What can hang from each mark
H: Y
N: D Y
D: E N Y
Y: E H N S
S: H Y
E: D Y

Every row comes from one small tree of marks. The marks that hang from a mark follow it in brackets, in alphabetical order. Every link used is in the known rows. Which tree was each row made from?
Known rows
H[Y[E[D] S]]: [ 20  -3  12 -14   5  21   1   9  -5  -5 -19   3  18 -10   5  33  15 -18
  -4   2  -9  25 -14]
H[Y[E N[D] S]]: [ 21 -13  19 -22  21   2  14  14  -3  15  -8   6  21   4   0  44  27 -20
   4  22  -9  28 -14]
D[Y[E H S]]: [ 21  -4 -12 -29  20  -6 -24  11  -2  -9  -1 -11  12  34   7   7   7  -4
  11  18 -26  -2 -19]
D[E N Y[H S]]: [ 30 -13 -32 -12  36 -10 -12  27 -10  -5   4   5  20  39  -7  -6  18  -9
   1  -2 -22  -6 -17]
Y[E N S]: [ 21   0   9 -23   8  -9  -1  16   2  21   1   3   8  13  12  21  13  -3
   4  19 -17   5 -23]
H[Y[E[D] N S]]: [ 30 -10  20 -18   4  18  10  18   6  12 -15  10  17  -5  11  35  18 -17
  -9   8 -13  30 -23]
D[E Y]: [  8   1   0   5  19   1  -5  -8 -14  -7   2  18  -1  14 -23   1  15  -9
   2   1 -19  -4 -12]
Y[H]: [  4  -3 -14 -13   4  -2 -12   5  13  -5  -2 -16   7  14  11  -6 -11   1
   1   1   2  -4   1]
N[D Y]: [  5 -16   6  13  10   2  20   0 -11  -2  -8   7  12   7 -18  15  29 -15
   7  23  -4   8   4]
S[H]: [  4  13 -13  -6  -3  -1  -8   5  -4  11   3  -4  -8   5   7  -4   4   9
 -19  -4  -4  -5   0]
D[E N[Y[S]]]: [ 26 -11 -16   2  26  -6  13  27 -20   9  -6  15  22  16 -15   5  41 -13
  -1   4 -19  -6 -14]
Y[N S[H]]: [ 19   7 -13 -21   2 -14  -1  30   4  31  15  -4  -4  18  26   6  12  13
 -23   8 -13   7 -14]
N[D[E Y[H S]]]: [ 19 -12 -19 -10  41 -11  -7   9 -17 -12   8  -1  18  43 -11  18  20 -13
  12  16 -19   9 -14]
H[Y[N S]]: [ 14 -11   8 -21   9  -1  12  28  11  14   4  -1  10  -1  19  19  13  -3
 -12   3  -8  27 -10]
Y[E[D[N]] S[H]]: [ 37   5 -18  -8   5  10  -4  25 -17  16 -13  11  14  12   4  12  21  -9
 -17  -1 -15   2 -19]
S[H[Y[E N]]]: [ 15  10  12 -25   3  11  -3   8  10  25 -14   6   2  -4   7  17  17  -6
 -25   3 -11   4 -13]
E[D]: [10 -6  5 12 -8 15  7 -1  0 -5 -7  7  4 -5 -2  6 -1 -7 -4 -4  1 13 -5]
S[Y]: [ -9  -1   2   0 -11  -2  13   6  -1   3  -2  -2   6  -4  13  -6  11  -2
  13   5  -5  -1  -1]
Y[E[D[N]] H S]: [ 38 -13 -20 -14  12   9  -9  24   0  -1 -18  -2  29  22   7   9   7 -15
   3   2  -9   3 -18]
E[D Y]: [ 25 -14   7  20  -2  17   7  -5   6  -4 -10   4  -4  -5 -11   4  -1  -9
  -5  -6 -11  12   1]
S[Y[H N[D[E]]]]: [  8 -13  -4  -8  15  -9  17   8   3  13  -1   1  25  24   4  11  20 -16
  19  17  -8   5 -14]
D[E N[Y[H S]]]: [ 31 -14 -31 -10  30  -9   1  32  -8   3  -7   0  29  30  -5  -2  31 -12
   0   4 -17  -9 -13]
N[D Y[E H S]]: [ 22 -14  -8 -20  23  -6   0  11  -9  -2 -13 -13  28  31   0  27  30 -16
  18  36 -16   3 -11]
E[D[Y[H]]]: [ 19 -16  -9   3   3  15  -9   3   8 -20  -5  -1   7  19  -1  -6  -4  -9
  -3   2 -12  11 -10]

Which tree is each row?
[  4   7  -3 -10 -15  -6  13  21   8  30   5   1  -1   5  26  -8  18   7
 -10   7 -13   0 -11]  S[H Y[N]]
[ 22  -9   0   1  15   7  -5   4 -10  -2 -15  22  10  13 -25  -2  20 -17
   7   6 -19 -12 -13]  D[N Y[E]]
[ 40   4 -29  -1  29  -8  -3  24 -15  22   1   7   2  20 -10  -1  25  -1
 -20 -15 -26 -11  -6]  D[E[Y[S[H]]] N]
[  8  -8   3  13  30   1   6 -12 -24  -9   1  21   7  19 -35  16  24 -19
   9  12 -14   5  -9]  N[D[E Y]]
[ 20 -11 -15 -26   8 -15  -5  30  19  13  11 -16  10  28  29   2  -2   6
  -2  11  -9  10 -14]  Y[H N S]
[ 21  -4 -11 -27  14  -5 -12  15   0   0 -11 -17  20  26  12  12  21  -5
   9  25 -21  -6 -14]  N[Y[E H S]]
[ 19 -14 -19  -9  34 -10   5  13 -14  -3  -2  -7  26  34  -7  21  33 -14
  10  22 -14   6  -9]  N[D[E] Y[H S]]
[ 19  -2  -2 -11  -1  17 -13  -5   7  -8 -20  -6  15  11   2  10  -6 -13
   4   5  -5   1 -13]  Y[E[D] H]
[ 26   4  16 -14  -4  26   4   6  10  20 -21  13   6  -9   5  24  16 -13
 -30   0 -10  17 -18]  S[H[Y[E[D] N]]]
[ 26  -3  -9 -20   6   7 -15  11   2  -5 -11 -13  20  19  15  18   0  -8
   6  10 -11   9 -19]  Y[E[D] H S]
[ 10  14   2  -4 -18  15   4   1  -9  12 -18   5   7  -2  12   8  20  -8
  -3   7 -15  -2 -15]  S[H Y[E[D]]]
[ 13 -11  27 -12  15  12  15  -2   3  12 -17  12  18  -4 -12  37  22 -25
   3  17  -3  20  -8]  H[Y[E N[D]]]
[ 25 -10   1  -5   0  19  -4  -1   7  -9 -27  -4  20  12  -3  10  14 -18
   3  17 -14  -1 -14]  N[Y[E[D] H]]
[ 25   7 -18  -9  10  -9  -7  17  -2  16   8 -13 -12  14  11   1   9  13
 -19  -2 -22   1   1]  E[Y[S[H]]]
[ 18  -8   4   9  -9  18  18  10  -9   4 -27  17  25  -5  -4   3  23 -23
  15   2 -10  -1 -14]  S[Y[E[D[N]]]]
[ 30 -10  -5  -8  22  -5  -5   3  21  14  -2  -3   2  22  -6   0   0  -5
  -3  -2 -20  -5 -10]  D[E[Y[H N]]]
[ 10   3   3 -16   0   8   5  16  14  22  -3   2  -2  -5  14   7  12   1
 -33  -6  -4  12  -4]  S[H[Y[N]]]
[ 14  -3  -3 -17  14   3 -23  -5   4 -12 -10  -5   7  26  -5   0   2  -9
  10  14 -21 -10 -13]  D[Y[E H]]
[ 16  -4 -16  -4  14  -8  11  19 -20  12   4  -3   7  21   2  19  39  -1
 -12  24 -14   9  -3]  N[D Y[S[H]]]
[ 27   7 -12 -15  23 -13  -6  22 -11  23  18  14  -5  32   3   7  27   5
 -22   9 -34   3 -27]  D[E Y[N S[H]]]
[ 33 -14 -21 -21  20  -4  -5  29  -1   4 -18  -7  31  28   3   3  28 -13
   8  17 -19 -11 -14]  D[N[Y[E H S]]]
[ 25  -3  -6 -37  12 -12 -13  21  14  17  -1 -13  16  28  23  14   3   0
   5  18 -16   2 -22]  Y[E H N S]
[ 22 -14   3 -11  11 -11   4  23   2   9  16   9   0  23   9   5  14   2
  -3  16 -24  15 -19]  D[Y[N S]]
[ 15   5 -18 -12   5  -8   1  25 -10  14   5  -7   1  16  14   4  29   8
 -19  13 -19   0  -6]  N[Y[S[H]]]
